Known rows, with every step that occurs
lavulob-gafa-sege: -1.74 -1.55 1.67 -4.90 -1.17 0.34 -2.47 -0.77 1.52 0.73 3.14 1.22 -2.64 -3.80 -2.29 1.13 0.73 3.30 -0.09
sege-gafa-lavulob-sobi: 1.44 -0.67 -1.24 -2.84 -0.99 1.01 1.05 1.49 2.75 -1.01 3.44 0.97 -0.88 1.03 -0.35 0.16 0.42 0.86 -5.04
roda-sobi-lavulob: -0.48 -1.49 -3.08 -0.48 -0.37 0.51 0.95 -0.24 2.24 0.45 0.04 -0.72 0.40 0.32 0.08 0.08 2.59 -1.94 1.79
foned-gafa: -1.76 -1.11 -4.46 -0.19 -0.06 -2.10 -1.43 0.48 2.28 -0.75 1.12 -0.24 0.50 -0.07 -0.35 0.29 1.04 -1.31 -1.51
roda-sobi-foned-gafa-zevasi: -1.42 -1.74 -4.79 1.21 1.49 -3.21 -1.17 0.72 1.78 0.89 -0.16 1.53 2.03 2.50 2.23 0.74 2.62 -1.38 1.10
sege-gafa-roda-sobi-zevasi: -0.53 -1.24 -0.80 -0.77 1.54 -1.12 -0.15 -1.53 2.35 2.28 -0.71 0.85 1.33 0.08 1.24 -0.09 2.70 0.03 -3.92
gafa-roda: 0.93 -1.30 -0.09 -1.70 -0.07 2.63 -0.75 -2.67 -0.34 -0.93 0.49 -1.82 3.45 1.04 1.12 0.67 -0.74 -1.69 -0.25
lavulob-sobi-foned-gafa: -0.71 -0.72 -5.62 -0.79 0.23 -0.76 -0.24 1.51 1.59 -0.03 -0.16 -0.51 -0.02 1.66 -1.44 -1.30 -0.49 -0.34 -0.80
lavulob-sobi-zevasi: 0.03 -1.72 -0.65 1.26 -1.29 -1.73 0.84 -0.12 4.03 1.64 0.22 3.53 0.96 -0.77 1.67 0.25 2.30 3.34 -5.21
sege-gafa: -1.46 -0.39 2.87 -1.68 1.90 -1.05 0.04 1.45 0.67 -0.78 1.74 0.13 -1.86 0.76 -1.84 0.16 0.05 -1.59 0.04
sobi-foned-gafa-sege: -2.98 -2.14 -0.06 -4.02 1.84 -0.09 -2.11 -0.36 1.20 0.52 1.51 0.10 -0.98 -1.45 -1.86 0.37 -0.44 1.90 1.81
sege-sobi-zevasi: -1.42 -1.68 2.56 0.48 0.32 -1.69 0.81 -1.55 3.94 1.67 -0.76 1.81 1.73 0.59 1.08 1.21 6.06 1.43 -3.55
sege-gafa-lavulob-sobi-zevasi: 0.21 -1.77 -0.09 -0.07 -0.22 -2.62 1.63 1.62 3.12 0.49 1.76 2.92 1.36 0.34 1.44 0.29 2.80 2.89 -6.46
foned-sobi-lavulob-gafa-roda: 0.54 -0.79 -2.89 -3.14 -1.41 1.30 1.18 -0.93 -0.37 -1.37 1.58 -2.98 2.15 -0.77 -0.14 0.12 -0.32 -2.74 -0.53
lavulob-gafa: 0.31 -0.28 -2.15 -1.54 -3.27 -0.91 -1.00 0.87 0.92 -0.18 1.85 0.69 -1.53 -0.89 -1.93 0.33 1.65 1.28 -2.18
sege-sobi-foned-gafa-zevasi: -1.77 -1.70 -2.71 1.00 1.67 -3.33 -0.72 0.68 1.83 0.33 -0.04 1.28 2.59 2.69 2.03 1.11 3.71 -1.63 1.38
roda-sobi: 0.21 -0.57 -3.52 -1.59 -0.55 2.60 -1.42 -3.00 3.82 2.37 -0.50 0.17 -1.71 0.81 -0.39 0.43 1.87 -0.43 -1.69
sege-sobi: -0.85 -0.48 2.53 -2.07 -0.15 2.33 -0.07 -3.05 3.98 0.75 -0.13 -0.51 -0.24 1.34 -0.90 1.37 5.04 -1.16 -0.80
roda-sobi-foned-gafa: -1.24 -0.68 -6.37 -1.07 1.20 -0.55 -1.02 0.48 1.42 0.82 -1.01 -1.27 -0.24 2.37 -1.59 -1.08 0.52 -1.31 -0.09
sobi-lavulob: -0.87 -2.12 -0.61 0.71 -0.71 -0.87 1.64 1.16 0.87 -1.46 0.81 -0.29 2.03 0.52 0.43 0.56 1.86 -1.19 2.68

Rows
-2.12 -1.67 3.31 -2.02 0.26 -1.83 -0.20 -1.43 3.79 2.16 0.47 2.08 0.20 -1.80 -0.12 1.22 5.95 2.71 -3.32 -> lavulob-gafa-sege-sobi-zevasi
-0.06 -0.74 -2.64 -1.14 -3.03 -1.96 0.47 2.41 0.23 -1.01 2.00 -0.10 -0.56 -1.32 -1.71 -0.05 2.40 -0.03 -0.03 -> sobi-lavulob-gafa
-2.86 -0.95 2.47 -4.97 1.36 1.54 -1.69 -2.96 4.38 1.12 1.23 -0.67 -1.52 -1.65 -1.80 1.37 4.60 -0.59 -0.21 -> foned-gafa-sege-sobi
1.70 -1.31 -2.04 -1.39 -0.59 2.39 1.80 1.24 0.36 -0.20 -0.03 0.14 0.95 4.75 -1.00 -0.76 -0.50 2.34 -0.92 -> gafa-lavulob-sobi-foned
0.89 -0.41 -1.16 -3.40 -1.18 1.42 0.02 -0.95 -0.75 -1.13 1.18 -2.85 2.48 -0.46 -0.50 -0.08 1.76 -2.80 -0.07 -> sege-sobi-lavulob-gafa-roda
1.33 -1.03 -4.84 -2.13 -1.93 0.48 0.35 1.10 3.61 -1.00 3.11 0.82 0.26 0.66 0.41 0.18 0.89 1.00 -5.71 -> foned-gafa-lavulob-sobi
0.00 -2.16 -4.05 -1.57 0.43 -1.41 0.74 2.38 -0.17 -2.42 2.20 -1.17 3.23 4.62 -0.02 0.62 1.92 0.28 -2.75 -> sobi-foned-gafa-lavulob
-0.06 -1.04 -3.26 -1.97 0.61 0.65 -1.42 -1.62 -0.04 -1.32 0.85 -2.51 3.51 0.23 0.83 0.05 -0.62 -3.07 -1.00 -> foned-gafa-roda
-2.81 -1.80 -1.28 -4.63 1.96 0.58 -2.46 -0.97 1.90 1.44 1.14 -0.13 -1.70 -1.59 -2.06 0.12 -0.10 1.51 1.42 -> roda-sobi-foned-gafa-sege
0.07 -1.33 -3.18 -1.34 0.13 1.50 0.79 -1.01 1.16 0.06 0.00 -2.01 1.82 0.32 0.58 -0.14 1.80 -3.12 1.92 -> gafa-roda-sobi-lavulob
1.03 -0.72 -2.74 -2.01 1.18 3.89 -0.01 -1.91 -0.43 1.59 -2.42 -1.97 0.97 4.49 -1.23 -1.11 -0.56 -0.47 1.69 -> gafa-roda-sobi-foned
-0.39 -1.19 -4.73 -1.50 0.49 0.50 0.45 -0.43 1.27 -0.08 0.16 -2.39 1.83 -0.09 0.41 -0.44 1.82 -3.78 1.54 -> foned-gafa-roda-sobi-lavulob
-2.49 -1.83 -0.78 -4.40 1.32 0.49 -1.96 -0.29 2.01 0.84 1.75 0.46 -1.64 -2.03 -1.93 -0.04 -0.83 2.18 0.89 -> lavulob-sobi-foned-gafa-sege
-1.20 -1.25 3.07 -3.35 1.71 3.11 0.32 -1.62 0.87 1.26 -1.32 -0.95 -0.33 3.14 -2.54 0.05 2.09 1.20 3.01 -> gafa-sege-sobi-foned
0.08 -1.06 -3.38 -2.02 1.27 1.15 -0.77 -0.91 -1.34 -1.09 -0.29 -3.04 3.78 2.01 0.10 -0.72 -1.31 -2.68 0.41 -> sobi-foned-gafa-roda
1.29 -0.92 -1.10 -2.03 0.44 1.78 1.91 2.08 -0.09 -0.43 0.34 -0.19 0.12 4.63 -1.68 -1.12 -0.78 1.57 -0.75 -> sege-gafa-lavulob-sobi-foned
-0.32 -1.46 -1.86 0.93 -1.64 -3.45 -1.17 0.96 1.48 0.21 1.77 2.94 1.13 0.24 2.00 1.77 3.42 0.48 -0.44 -> lavulob-gafa-zevasi
1.26 -0.33 -3.54 -2.61 0.38 3.34 -0.18 -1.24 -0.76 1.67 -2.05 -2.02 0.28 3.86 -1.94 -1.39 -0.36 -0.28 1.04 -> lavulob-gafa-roda-sobi-foned
-1.15 -1.81 -3.11 0.60 -1.37 -3.74 1.18 1.42 2.03 -0.19 2.11 1.83 1.21 -0.23 2.13 1.77 3.28 -1.00 0.56 -> foned-sobi-lavulob-gafa-zevasi
0.14 -1.83 -5.27 -2.21 0.52 -0.73 0.38 1.71 0.51 -1.52 1.83 -1.37 2.44 4.49 -0.15 0.40 2.24 -0.13 -3.14 -> roda-sobi-foned-gafa-lavulob
0.59 -0.34 -1.77 -2.62 2.19 3.24 0.09 -1.03 -0.85 1.46 -2.10 -2.18 0.14 4.37 -1.87 -1.46 -0.83 -1.31 1.80 -> sege-gafa-roda-sobi-foned
-0.36 -0.25 -1.41 -2.20 -2.63 -1.18 0.63 1.44 1.25 -0.54 1.65 -0.73 -0.87 -1.15 -2.20 0.10 4.45 -0.96 -0.18 -> sege-sobi-lavulob-gafa
1.20 -0.86 -1.63 -0.64 -0.63 2.65 1.15 0.42 0.83 0.75 -1.17 0.48 -0.29 3.53 -1.44 -1.18 -1.26 2.00 0.58 -> lavulob-sobi-foned
-2.54 -1.85 0.39 -5.20 -0.90 0.08 -0.12 -0.30 2.16 0.32 3.40 0.16 -2.57 -4.25 -2.19 1.15 0.56 1.82 0.85 -> foned-sobi-lavulob-gafa-sege
-2.80 -1.98 2.53 -1.55 1.39 -2.21 -0.33 -1.51 4.22 1.95 0.26 1.73 0.92 -1.49 0.48 1.18 5.69 1.81 -3.06 -> foned-gafa-sege-sobi-zevasi
